What can hang from each mark
nugo: bunu redi
kotobik: bunu redi
redi: bemep kotobik nugo
voda: bunu
bunu: bemep gudigi kotobik voda
bemep: bunu redi

Each row was made from one small tree. Brackets hold a mark, then the marks that hang from it, in alphabetical order. Every link used is in the known rows. Write each row's tree.
In the rows, 128 means zero.
Known rows
(voda (bunu (bemep redi) kotobik)): [128 126 148 119 100 118 126 108 130 152  73  71 154 111 106 127 121  97
 111 125 141 102]
(kotobik (bunu gudigi)): [135  87 115 116 154 162 133 129 136 136 107 111 108 140 143 139  99 108
 138  92  73 112]
(nugo bunu): [ 99  98 104 137 116 121 137 148 123 158 130 136 111 103 140 130 136 118
 114 135 109 141]
(redi nugo): [115 152 138 144 110 110 147 144 140 145 129 146 138 133 116 125 113 126
 130 114  94  99]
(voda (bunu bemep gudigi)): [123 111 113  99 152 126 115 127 116 158  81  84 138 156 133 149 120 110
 114 111  91 125]
(bunu bemep gudigi (kotobik redi) voda): [136 140  93  91 131 111 146  97  67 119  81  77 125 177 115 112 131 117
 115 123 156 125]
(bunu voda): [122 124 101 138 160 125 130 118 112 121 123 134 111 157 125 132  99 120
 121 125 148 125]
(bemep (bunu gudigi kotobik) (redi nugo)): [116 153 123 131  68 100 168  98 153 109 118 111 126 117 110  98  88 100
 139 110 105  58]
(kotobik (bunu bemep gudigi voda) redi): [131  96  98  86 168 124 131 128  66 132  83  91 130 170 130 125  93 114
 109  90  93 122]
(voda (bunu bemep gudigi kotobik)): [131 127 119 102 128 133 127 117 128 152  69  67 130 152 121 139 132 105
 122 114 118 124]
(redi kotobik (nugo bunu)): [ 91  96  87 142 122  91 158 166 117 165 147 147 130 107 150 139 103 116
 113 130  58 115]
(kotobik bunu (redi bemep nugo)): [127 163 154 139  89 108 143 140 121 147 127 150 177 122 115  99  99 148
 102  67  51 102]
(nugo (bunu bemep gudigi voda) redi): [ 78 107  76 114 176 121 133 120 107 136  83  96 110 140 157 140 111 123
 121 141 114  97]
(bemep (redi kotobik (nugo bunu))): [ 98  86 107 151 102  87 160 131 115 166 143 141 146  86 139 130  86  99
 112 141  67  85]
(bunu bemep (kotobik redi)): [134 156 143  92  90 102 139 126  87 121  92  81 154 126 108 102 165 134
 115 126 159 137]
(bunu gudigi voda): [130 113  80 126 167 137 135  99 107 124 117 125  99 181 134 139  94 112
 129 125 125 117]
(nugo (bunu gudigi)): [106  87  87 126 124 131 139 132 119 160 126 126 101 123 148 138 131 111
 122 136  90 134]
(kotobik (bunu gudigi voda)): [131  82  91 127 181 161 134 120 120 131 103 116  92 168 143 143  73 100
 131  91  90 109]
(voda (bunu kotobik)): [140 140 136 136 114 139 121 122 145 158  95 103 125 129 102 128 124  99
 110 127 143 133]
(bunu (bemep redi)): [114 113 143 113 112 106 131 114 111 123 104  94 159 108 132 127 125 126
 130 126 125  96]
(nugo (bunu voda)): [ 94  95  80 146 144 121 138 138 108 151 125 141  95 130 136 136 111 111
 109 135 127 139]
(bunu bemep gudigi (kotobik (redi nugo))): [128 165 130  94  85  96 158 122  94 137  87  86 149 152 108 107 149 125
 126 114 109 106]
(bemep (bunu gudigi) (redi nugo)): [109 136 116 127  95  92 158 108 141 116 131 126 135 122 122 107  74 109
 132 108  75  62]

Write each row's tree
[139 183 116 141  95 112 142  90  98 114 122 127 147 152 103  94 124 139
 101 117 165 127]
(bunu (kotobik (redi bemep)) voda)
[138 178 146 128  71 101 154 128 114 146 116 124 147 127  88  95 139 120
 114 128 136 115]
(bunu (kotobik (redi nugo)))
[138  63  89 107 173 145 137 130 115 129 125 107 119 137 166 148  82 110
 130 105  58 118]
(redi (kotobik (bunu gudigi)))
[ 85  84  76 113 133  87 165 161  99 159 122 116 133 128 169 149 109 121
 123 120  36 107]
(redi kotobik (nugo (bunu bemep gudigi)))
[144 131 126 113 115 134 130 109 108 135 121 122 157 140 132 108 108 142
 107  78  59 119]
(kotobik (bunu gudigi) (redi bemep))
[126 170  92 110 116  94 133  95  88  96 141 132 151 163 124  91 101 156
  97  95 108 125]
(kotobik (redi (bemep (bunu gudigi voda))))
[115 161 106 119 108 114 138 108 144  83 146 129 144 142 151 110 110 162
 126  84  86 111]
(redi (bemep (bunu gudigi)))
[103  90  97 122 177 106 156 165 105 128 108 117 136 147 156 149  60 116
 124  81  55  90]
(redi (kotobik (bunu bemep voda)) nugo)
[113 155 117 151 110  92 153 131 133 124 158 152 176 129 151 126  96 160
 118  97  53  91]
(redi bemep kotobik nugo)
[113 110  85 102 173 122 134 113  91 115  94  96 115 182 147 145 108 125
 132 113 121 114]
(bunu bemep gudigi voda)
[125 193 146 139  74  86 142 121 108 143 145 152 187 132 107  95 124 161
 100 101  85 109]
(kotobik (redi bemep nugo))
[145  96  95 109 163 136 130 113  80 143 105 117 115 170 118 120  83 104
 106 100  95 124]
(kotobik (bunu gudigi voda) redi)
[133  94  97 123 152 139 138 114 130 114 138 119 148 136 177 142  83 142
 124  79  35 105]
(redi bemep (kotobik (bunu gudigi)))
[144 138 123  86 113 115 123 112  94 161  71  66 149 152 104 121 139 106
  99 122 123 136]
(voda (bunu bemep gudigi (kotobik redi)))
[151 143  90 115 125 124 143  85  83 129 103 106 110 177 100 108 117 105
 112 138 159 127]
(bunu gudigi (kotobik redi) voda)
[131 165 126 102  86  99 143 128 112  96 126 106 130 119 104  84 132 128
 110 120 155 136]
(bemep (bunu (kotobik redi)))
[120 119 106 141 131 122 158 131 142 131 140 138 158 139 166 138  69 143
 126  66   4  77]
(redi bemep (kotobik (bunu gudigi)) nugo)
[117  67  87 105 193 124 135 150  93 112 107  99 125 145 167 151  75 118
 121  95  88 118]
(redi (kotobik (bunu bemep voda)))
[125 100 124 105 133 118 117 101 116 162  81  79 154 136 125 143 103 100
 113 123  95  98]
(voda (bunu (bemep redi) gudigi))
[ 79 135 104 146 104  99 168 157 119 151  95 120 114 129 126 127 121 112
 120 114 117 106]
(redi (nugo (bunu bemep kotobik voda)))
[128 163  99 110 112  98 143 119  97  89 120 113 113 146 100  87 105 119
 104 119 173 134]
(bemep (bunu (kotobik redi) voda))
[ 82 127  73 166 121  86 162 139 114 146 156 164 146 128 160 134  80 144
 100 101  53 103]
(redi bemep kotobik (nugo (bunu voda)))
[100 130 110 106  94  81 150 152  79 174 111 120 148 130 121 113 138 126
 104 121  69 122]
(kotobik (redi (nugo (bunu bemep gudigi))))
